Each row comes from the steps of one walk. Every step used is in the known rows, and no mark comes twice. Write the walk behind each row, first mark first.
Known rows:
W > J > E > R: [  8  -6   8   5   4   0  -5  -5   6   8   2  -7   7   9   2   1 -11   2
  -1   3   0 -11  -4   3  -2   2   2   0   9   6   0   0   4  -5   4   9
  -1  10   1  -1  -2  10  15  -1  23  -3   5   5   7  -2   9   3   7]
W > J > E > R > H > V: [ -1  -3   4   9  -3   5   2  -8   9   6  -1  -8  -1   0  -1  -5  -6   5
   0  -3  -5 -11   1  28   0   7  -5   1   5   2  -3  -7   0   8   5  12
   0  10  -9   1  -5   7  14  -2  30  -3   0  10  13  -7   1  -7   7]
U > H: [ -2   1  10  10 -21 -10   1  -5   2   6   6  -9   3  12  -1   0  -9 -16
   2  -1  -5  10  -3   4  -3  -1 -15   2   2   1   3   3  -3  14  -6   3
   5  -3  -7  -5  -7  -7  16   7 -20  -5   2   8   8   1  -1   1  11]
G > R > E > U > W > J: [  8   2   2   6 -14   1   0  -4  -1  -1   2  -8  10   5   3  -7  -8  -8
   0   7 -10   4  -3   2   1  -1  -6   1   8   2  -9  -1  11 -25  -3   3
  -3   7 -16   0  -7  15  17   6  13   1   4   3  10  -2  -1  -3   8]
V > H > J > W: [ 11   2   1   7 -11   6   0  -6   0   1   2  -7  -1   6  -3  -2  -3  -8
  -2  -2  -6   8   6  21   4   5  -1  -5   5  -1  10  -1   3   4  -2   2
   2  -2   1   2  -1   5  -3   7 -31  -4   2  14  13  -2   0  -2  11]
G > J > W > U > E: [ 14  -8   1   2  14  -4  -2  -1   2   5   8  -9   4  11   4  -1   1 -11
   1   8  -8  -1  -1   3   0  -9  -2   1  11  -1  -1   1   2 -17   7   0
  -1  -2  -6  -2  -3  10 -12   2 -19 -15   4   7  15  -9  -3  -3   8]
J > E: [  4  -1   4   7   4   2  -4  -6   5   8   6  -6  -3  13  -6   6  -8  -7
   1   6  -3   7  -4  10  -3   7   0  -1   8   3   5   1  -4  -7 -12   7
   5  -3   2  -3   3   0   5   0  -6   5  10   9   1  -4  -3   4   8]
J > W > U: [ 10  -6  -1   2   2   2  -8  -3   3   5   8  -7   3  19   5   5  -3  -8
  -1   3  -6   5   4  12  -1  -3  -6   1  11  -1   0   3   1 -11  -3   2
   7  -2  -2   3 -10  -1 -10   6   3  -6   7  10   3 -10  -6   0   9]
R > E > V > H: [ -5   0   7   5 -27 -10   5  -7  -6   2   1 -11   2   7  -9  -6 -11  -5
   0   3 -11   7   0  15  -3  14 -13  -6   4  -1  -1  -4   0  -6   3   8
  -4 -10  -4   6   9   0   1  10 -14   3   3   6   3   4  -1  -1   0]
H > V > E > R > W: [ -3  -3   5   8  -5  -2  -3  -6   1   4  -1  -6   1  -5   5  -2  -8  -2
   2  -4  -9  -4   1 -14  -2   6  -4  -8   0   1 -16  -8   1  15  -6   7
   6   4   2  11 -12   7  10   2  19 -10 -10  15  16  -6 -10 -11   5]
J > H > V > E > R > W: [  0  -1   8  10  -9   4   1  -5  -1   2  -1  -8   1  -5   3  -3  -5   3
   2  -5  -5  -8  -1 -19  -1   8   0  -5  -1   3 -12  -8   0  19  -1   8
   3   4  12   9  -8   7   7   0  12  -8  -3  13  17  -8 -11 -13   2]
U > E > V > H > J: [  6  -2   0   5  -3 -11   6  -6  -6  -1   0  -9   1   1  -7  -9  -2  -9
   1   2  -3  -1  -1  15   1   6  -5  -8   3  -7   1  -4   3   9   8   2
  -4  -3   5  -3  10   5   2   3 -21  -8  -6   5   8   3  -5   1   5]
J > E > U > W > V > H: [-10  -6  -8   9  -1  -8   3  -5  -4   2   3 -10   6  12  -4   2  -2  -5
  -1   6  -7  14  -2   5  -6   4  -1  -5   2  -1   9   2  -5 -26 -15   1
   0   1  -2  -5  -7   5   6  -1  12   9  13   0   3   5   6   6   2]
R > E > V > H > J: [  5   2   5   4 -15  -4   6 -10  -9  -1  -1  -8  -1   4 -10 -10 -12  -6
  -1   3  -6   1   1  21   4  15  -4  -9   2  -4   4  -4   5   2   4   7
  -1  -8   0   1   5   6   3   9 -14   2  -5  11   6   3  -4   1   5]
V > H > J > W > U > E: [ 15  -3   0   3   8  -5   3  -2  -4   2   4  -9   4  13   2  -1   1  -8
  -1   5  -1  11   2  16   0  -3  -2  -6   7  -4  -3   1   3 -13  13  -1
   2  -2   1  -3   2   8  -7   1 -28  -8   2   7  14  -9  -6  -3  11]
E > R > W > J > H: [  8  -5  10  11 -11   8   2   0  -1   0   1 -11   4  10   4  -4  -9   0
  -1  -5 -11 -16  -4  -8   2   3   2   3   5   5  -6   0   5   6  13  10
  -4   8   4   4  -8   7   2  -1  14  -6   4   5  19  -5   1  -4   4]
W > V > H > J: [ -2  -3  -5   8  -3  -1   1  -6  -7   0   0  -5   3   8  -7  -2  -4 -10
  -2  -1  -2   1   1  12   3   9   0  -8   4  -8   9   1   0  -8  -6   3
   0  -7   2  -4  -4   3   1  -1 -11   4  -1  11  11   6   2   5   7]
H > V > E > R > W > J: [  5  -5   4   8  -4   4  -1  -4   1   1  -1  -9   4  -1   7  -4  -9  -2
   1  -5  -4 -13   1  -2   3   3  -2  -9   5  -1 -18  -6   5   2   2   8
   0   5  -9  12 -14  14  10  -1  31 -14  -7  11  21  -3  -2  -5   9]
V > H > J > E > R: [  3  -2   6   5   4  -3   1  -9  -1   7  -1  -3   5   6  -5   0 -10   1
  -2   5   0  -1  -2   5  -1   8   6  -2   1   4   8  -3   6   1   3   5
   1   6  10  -3   2   9  14   1   1   3   2   8   5   0   5  -1   7]
V > H > J: [  3   1  -1   8  -5   0   1  -5  -4   1   0  -5   2   8  -5   0  -8 -12
  -1   1  -4   8   3   9   4   9  -2  -7   4  -5   5   0   4   3  -5   2
   2  -8  -2   1  -1   1   9   4 -26   2  -1  12  10   2  -3   1   9]
J > W > U > E: [ 13  -7   0   3   9  -7  -2   0   3   5   8  -9   3  14   5   2   2 -10
   1   5  -6   5   0   8  -3  -7  -8  -2   9  -1  -9   2   0 -12   8   1
   2  -1   0  -3   0   3  -9   2 -12 -11   5   6  11 -14  -8  -4   9]
J > W: [  8  -4   1   6 -14   3  -6  -5   7   4   6  -9  -2   9   0   1  -3  -9
   0   0 -12   3   2  12  -1   0  -9   0   8   4   5   1  -3   3  -8   4
   4  -3  -4   3  -3   0  -5   7 -16  -6   5  12   7  -7   0  -1   9]
J > E > R > W > V > H: [-12  -7   3   9  -1  -5   1  -5  -4   5   0  -9   6   7  -5   2  -7   2
  -2  -1  -9   6  -3  -2  -3  10   1  -5   0   2   1  -3  -3 -13  -2   9
  -2   5   7   4  -5   6   1  -1  24   2   3   7  15   4   9   0   0]
U > E > J: [  4  -5  -2   6  14 -13   2  -1   2   2   5  -8   4   7   4  -6 -11 -14
   1   7  -9 -10  -5  -9   0  -4  -5  -3   9   1   1   3  -6   6  -4   3
  -6  -8  -5  -8   8   3  13   4 -14  -4  -4   7  14  -3  -8  -2   9]
R > W: [  1  -4  -1  10  -2   1  -2  -2   0   3   4  -7  -2   9   2   3 -10 -15
   1  -2 -21   5  -1  -7   2   7  -6  -3   3   1 -10   0  -1   2   0   8
   4  -3  -6   7  -9  -2  -3   5   1  -5  -3  14  17  -5 -10  -3   5]
V > H: [ -8  -1   1  10 -15  -7   0  -2  -1   5   3 -10   5  12  -5   4  -7 -12
   0   0  -9  11   2   0  -2   8 -10  -4   4  -2   5   0  -3  -3  -8   2
  -1 -10  -8   4   1  -6   5   4 -27   5   6   9   6   3   1   0   4]
V > E > J: [  8  -1   6   5  18  -3   0  -2   3   1   2  -6   7   6   4  -3 -13 -10
   0   6  -2 -10   0 -12   0   3  -1  -8  10   0  -1   1  -5   7 -19   3
  -1 -11  -9   1   1   6  15   5  -6   4   0  11  10   1 -10   2  11]
J > H > V: [ -5  -1  -2  10 -23   3  -3  -6   3   3   3  -8  -7   4  -6  -1   0  -5
   2  -2   1  -7  -1   9   1   4  -7  -1   5  -2   8  -1  -4  15 -14   6
   2  -5   2  -1  -1  -6   5   0 -10  -6   5  13   6  -6 -10  -7   4]
U > W > J > E > R: [ 11  -5   3   5  -3   1  -2  -6   6   6   3  -5   8   6   3   1  -8   0
  -1   2  -6 -10  -5   2  -2  -2   4  -2   7   6  -2   0   8 -11  -2   6
  -1  16  -3  -3  -7  13  19   3  27   1   3   2   8   0   5   2   7]
H > V > E > J: [  0  -1  -1   6  10  -3  -3  -6   2  -1   1  -6   2  -1   1  -6  -8  -7
   1   3   3 -10   2   0   1   1  -2 -10   9  -3   3  -2  -7  13 -24   3
   0 -11 -10   1   1   5  19   4   0  -1  -5  14  11  -1 -11  -4  11]
V > H > J > W > U > E > R: [ 10  -6   3   2   7 -12   2  -4  -3   5   2  -7  10   6   4  -3  -3   0
  -2   3  -3  -2   3   4  -2  -4  -1  -4   2  -1  -5  -1   8  -1  19   1
  -3   9  11  -2   0  11   1   3  -6  -9  -3   6  12  -8   1  -7   8]
W > V > H > J > E: [  0  -1  -1   6   6   3   3  -7  -4   2   1  -5  -1  10 -11   1  -5  -3
  -2   5   5   8  -2  20   1  12   8  -8   7  -2  12   1  -1 -15 -10   7
   3  -4   7  -5   1   7   0  -4  -3   7   6   9   7   3   4   7   8]
R > E > U > W > V > H > J: [ -3   2  -7   6  -5  -3   8  -7 -11  -3  -2  -4   1   7  -3  -8  -7  -9
  -3   6  -7   7   2   6   3  10   3  -9  -1  -5   4   1   5 -20  -5   3
   1  -3  -1  -4  -8  11  10   4   4  11   1   6  10   2  -1   1   6]
E > U > W > V > H: [-14  -6 -12   9  -9  -9   3  -3  -5   0   3 -11   9  11  -1   0  -2 -10
  -1   2 -10   8   1  -5  -5   1  -6  -4   0  -4   5   2  -3 -21 -13  -1
  -2  -1  -6  -2 -11   1   9   1  11   5   6   1   4   6   3   2  -2]
J > H > V > E > R > W > U: [  4  -5   3   6   3   0  -1  -3  -3   3   1  -7   5   5   6   1  -4   4
   0   0  -1  -2   0 -10  -2   5   1  -3   1  -1 -14  -5   5   2   4   6
   5   5   9   9 -13   7   0  -3  26  -9  -1  12  12 -12 -14 -11   2]

Which walk is each row?
[  0  -1 -13   7  -6   0   2  -5  -7  -2   2  -4   3   2  -5  -2  -1 -11
  -3  -1  -5   2   1   9   3   5   3 -10   2  -8   5   1   4 -11  -7   1
  -1  -2  -4  -5  -9   6   7   2  -5   4  -5   8  14   6  -1   3   5]	U > W > V > H > J
[ -4  -7  -3   7  -3  -8   3  -2  -1   0   3 -11   7   7  -2  -8  -1  -4
  -1   2  -7   1  -1   6  -2  -3  -4  -6   7  -1   9   2  -9 -10  -6   3
 -10  -6  -3  -5   7   8  -5   4 -12  -2   3   5  17   5   9  -2   4]	U > E > J > W > V > H
[-14  -8  -1  10  -3 -13   4  -2  -6   3   1 -11   9   3  -1  -2  -3  -3
   0  -2 -15   4  -3 -13  -4   5  -6  -7  -2  -1  -9  -2  -2  -8   7   7
  -8   1   8   2  -1   6  -1   1   5  -4  -5   5  21   2   5  -5  -2]	U > E > R > W > V > H
[  2  -8   3   6  17   1  -2  -6   1   3   1 -11   7   5   1  -7   0  -7
   1   8  -1  -5   2 -10  -3   0   0  -2   6   0   5   0  -4 -12 -18   0
   2  -3  -3   2 -11  14  -5  -1   8  -7  12   5   8  -1   4   5   7]	G > J > W > V > E > U
[  7  -1  -4  11   3   5   7  -3   4  -2   0 -10   3   1   6  -8  -6  -6
   1  -1  -6   2   3  15   1   1  -7  -6   5  -1 -14  -4   2  -8  -4   1
   3   5 -22   4 -15  13  16  -1  19   1   5   2  16  -4  -8  -2   9]	R > H > V > E > U > W > J
[  2  -2   7   7  10   5   3  -2  -2  -1   1  -8   5   6  -2  -8  -4  -1
   0   5   1 -14  -4 -13  -2   6   5  -5   8   1   8   3  -7   4 -16   6
  -4 -11   8  -4   3   5   4  -3   0   5   9   8  15   2  -4   4   4]	W > V > E > J > H
[ -1  -2   9   8 -12   0  -4  -7   3   5   0  -8   3  -5  -1  -4   0   4
   2  -1   7 -14   0 -12  -5   5  -2  -5   3   1  -3  -5  -1  21  -9   6
   1   2  12   3  -3   3  15   0  -1  -4   1  10   7  -5  -6  -7   3]	J > H > V > E > R
[ 12  -2   2   4  10  10  -3  -5   0   0   1  -5   0   2  -1  -4   2  -5
   0   0   6  -7   3   8   0   5   2 -13   9  -3  -1   1  -2  -5 -11   4
   5  -5  10   0  -8  11  -8  -2  -6  -2   3  11  16   0  -2   6  13]	H > J > W > V > E
[  9   5  10   8   7  -8   7  -6  -2   1   0  -7   4  10   2  -7 -13 -16
   2   4   7  12   0   1   0   2  -6  -4   1  -1   1   2   3  14  -7  -2
  11  -2   4  -5  -7   7  20   3 -13  -4   5   7   7  -3  -7   4  17]	V > E > U > H > J
[  8  -9  -3   2   7 -15   2  -2  -4   1   7 -12   0   6   3  -3  -6 -11
   3   4 -12  -3  -5   8  -4   0 -11  -3   7  -4 -16  -4   1  -6  14   5
   0   2   0   1   0   4 -11   2  19 -18  -6   3   7  -6 -13  -3   1]	R > W > U > E > V
[  9  -3   4   5   5   4   0  -8  -1   5   0  -3  -2   3   2   0 -13  -2
  -2   1 -11  -4  -3  -2   2   9   7  -3   1   7  -7  -4   7   8  11  10
   6  11  11   3  -7  11   7   2  24  -6  -5  15  15  -7  -5  -5   8]	H > J > E > R > W
[  7  -7   2   2   2 -15  -1  -4  -4   1   5 -11   6   0   1  -6   1  -8
   2   6  -8   3  -8   5  -4  -3 -12   2   8  -2 -17  -8   5  -8  12   5
  -3   7   3  -1   5   6  -8   3  22 -20  -7   7   7  -6 -11  -5   0]	G > R > W > U > E > V
[ -4  -2  -2   7  19  -4   3  -7  -5   2   0  -8   4  15  -5  -3  -8  -5
  -1   8   6  11  -1  12  -1   8   4  -3   4   0  12   2  -2 -15 -10   2
   5  -2  11  -5  -1   9   7  -4  17   6  14   4   0  -2   4   8   6]	W > V > H > J > E > U
[  9  -2   7   6 -12  -7   0  -4   1   5   8 -10   5  20   4   1  -5 -10
   0   1  -2  16   2  19  -3  -6 -12   5   6   1   4   3   0  -1   0   0
   9   3  -1  -2 -13  -3   2   8  -7  -9   5   8   8  -5   0   0  13]	J > W > U > H
[  4  -1  -2   6  -9  -6   2  -8  -6  -1   0  -7   1   3  -8  -6  -7 -11
  -1   1  -2  -1   2  20   2  10  -4  -7   4  -6   6  -3   5   8   2   3
   0  -5   2   1   3   3   2   5  -6  -3  -5   9   3   5  -5   4   4]	E > V > H > J
[ -1   1   1   8   1   1  -4  -6   4   4   2  -7  -1  -2  -2   0  -1 -10
   3  -1   5   2   3   2  -2   5  -7 -13   8  -5  -5  -4  -6   8 -21   3
   5 -10  -8   5  -4   1  10   0 -12  -2  -1  14   7  -2 -12  -3   9]	H > V > E
[  0  -9  -4   6  -2   6  -7  -7   3   2   5  -8   1   2  -4  -6   3  -9
  -1   2  -9 -12   0  10   2  -3  -1   1  11   0  13   3  -3 -10 -16   5
  -3  -2  -8  -1 -11   7 -14   2  -1 -12   4   9  14   4  11   4   5]	G > J > W > V
[  1  -5   6   7   2  -2  -2  -6   3   8   2  -6   2   5   2   3 -12  -3
   0   1 -15   0  -4 -10  -2   7   2   1   0   9  -9  -2   3   4   4  11
   5  10  10   5  -6   6   6   3  22  -4  -1  11  13  -7  -2  -6   4]	J > E > R > W
[  8  -2   1   5  19   1  -1  -6   0  -1   0  -8   2   7   3  -7  -5  -5
   1   5   5  -4   3   0  -2   3   0  -9   6  -2  -1   3  -3  -5 -15   1
   8  -2  11   0  -7  13  -1  -3  12  -4  10   7   7  -6  -2   6  11]	H > J > W > V > E > U
[  6  -7  -3   6  14  -9   1   1  -4   4   7  -8   3  15   6   5  -8 -12
   1   5 -15  10  -3  -6  -1  -1  -6  -4   5  -2 -19   0   1 -14  13   3
   3  -2  -2   1  -5   3  -8  -2  -4 -10  -2   7  17 -13 -14  -5   5]	R > W > U > E
[ -4  -6   7   8   8   0   3  -3   5   6  -1  -8   9  -3  -1  -6  -7   2
   0   0 -12 -12   1  -5  -6  12  -9  -3   1   2 -16  -4  -4   7   2  12
  -1   0   2   2  -8   3   6  -3  16   9   3   7  17  -3  -1   1   1]	W > V > E > R > H
[-10  -4  -1  10  -8  -8   3  -6   7   6   0  -8  -1  -5   0  -8   1  -1
   3  -2 -13  -9   1   8  -2   4 -14  -1  -1   1 -12  -8  -4  17  12   9
  -1   4  -1  -2  -2  -1  13   0   5  -5  -7   9  15 -11  -8 -15   3]	U > E > R > H > V
[ -3  -8 -14   7  -8  -1  -6  -3   1   2   7  -5   2   3  -1   2   2 -14
   0   1 -10  -3  -2  -2  -3   1  -4  -4   5  -3   0   4  -1 -12 -15   5
  -1  -1  -6  -7 -13   0   5   4  14   0  -1   5  10   5  -2   4   0]	U > W > V
[  1  -4  -4   6   3  -6   2  -3  -2  -1   4  -8  -2   5   1  -7  -2  -3
   1   5   6 -10  -4  10   1  -4  -1  -1  10  -4   7   0  -4   7  -8   3
  -3  -5   1  -8   3   2   7  -2   4  -7   0   9  11 -10 -13  -9   5]	W > U > E > J > H > V
[ -5  -6  -2   8   3  -9   1  -5   4   7   1  -8   0   0   2  -4  -2   1
   2   0  -7  -5   2  15  -2   2 -14   1   2  -2 -12  -6  -1   8  10   7
   1   7  -3  -1  -6  -1   8   0  17  -5  -5   8  12 -13 -11 -12   3]	W > U > E > R > H > V
[ 10   0  10   6   2   4   2  -6   0   1   1  -7   1   2  -1  -7   0  -6
   1  -1   9   4   2  10  -2   1  -2 -10   4  -1   5   2  -2   4 -10   4
   6  -3   7  -3  -9   9   1  -1 -11  -4   2   9  18   2   3   5  16]	U > H > J > W > V > E
[  1  -3 -11   8  -2  -8  -1  -4   2   2   6  -7   4   8   6   1  -6 -17
   1   5 -14   3   0 -11  -3  -2  -8   0   2   1  -1   3   2  -6 -15  -2
   5   2 -11  -3 -13   0  16   7   9   0   5   2   1  -4  -9  -1   3]	E > U > W
[ -8  -3   2   9   0   4   3 -11   8   8  -1  -7  -1  -6  -6  -8  -4   3
   1   2  -9 -10  -1  16   1   6  -3   6   3   3   5  -8  -1  13  -3  10
  -1   9 -10   0  -6   6   9   0  16  -3  -1  13  14  -5   1 -10   4]	G > J > E > R > H > V
[13 -1 13  4  7 -6  3 -3  1  2  4 -9 10 16  8 -4 -8 -7  0  3  4 13  2 11
 -3 -7 -7  0  8  2  4  3  0  2 -9 -2  6 -2 -7 -1 -9  6  8  8 -5 -6  4  7
 13 -2 -1 -1 19]	V > E > J > W > U > H
[  6  -7   2   6   5   2   4  -6   4   1   1  -6   1  -3   0 -12   2   2
   0  -1 -11 -14   2  15   0   1  -3  -1   3   3  -4   0   0   5  12  10
  -3   9  14  -8  -4  11  -6  -1  10  -5  -4   6  22  -7   5  -3   7]	U > E > R > H > J > W > V
[  4  -4   5   6  11   5  -3  -7   5   9   4  -6   1   8  -7   2  -6  -9
   1   8  -5  -1  -5   0   0   3   6   3  10   2  13   0  -2  -9 -15   5
   1  -3 -10  -2  -1   8   1   0 -13  -2   8  11   8   0   3   3   8]	G > J > E
[ -7 -10  -1   6   8  -1  -4  -6   1   6   2  -6   3   6   0   0  -7   1
  -1   0 -10  -6  -5  -5  -3   8   2  -2   4   4  -5  -1  -2  -7  -2  12
   1   8  10   0 -10   8  -2  -2  44  -5   0   9  13  -2   4   0   2]	J > E > R > W > V
[-13   4   5  10 -23 -15   5 -11  -1   3   1  -9  -5   8  -1  -9 -12  -9
   3   2   0  12   0  15  -1   1 -16   1  -2   0   4  -1  -4   9 -14   5
   8  -2  -5  -2  -5   0  23  10   1  -7   3  10   4  -8  -6  -7  10]	R > E > U > H > V
[-14  -2  -4   7 -13  -8   6  -4  -8   1   1  -9   7   8  -3  -4  -6  -7
  -1   5 -16  11   1  -7  -3   8  -5  -6  -1  -2   2   2  -2 -29 -10   3
  -3  -5  -9  -1  -8   6   7   6   4  12   7   1  10   3   3   0   1]	R > E > U > W > V > H
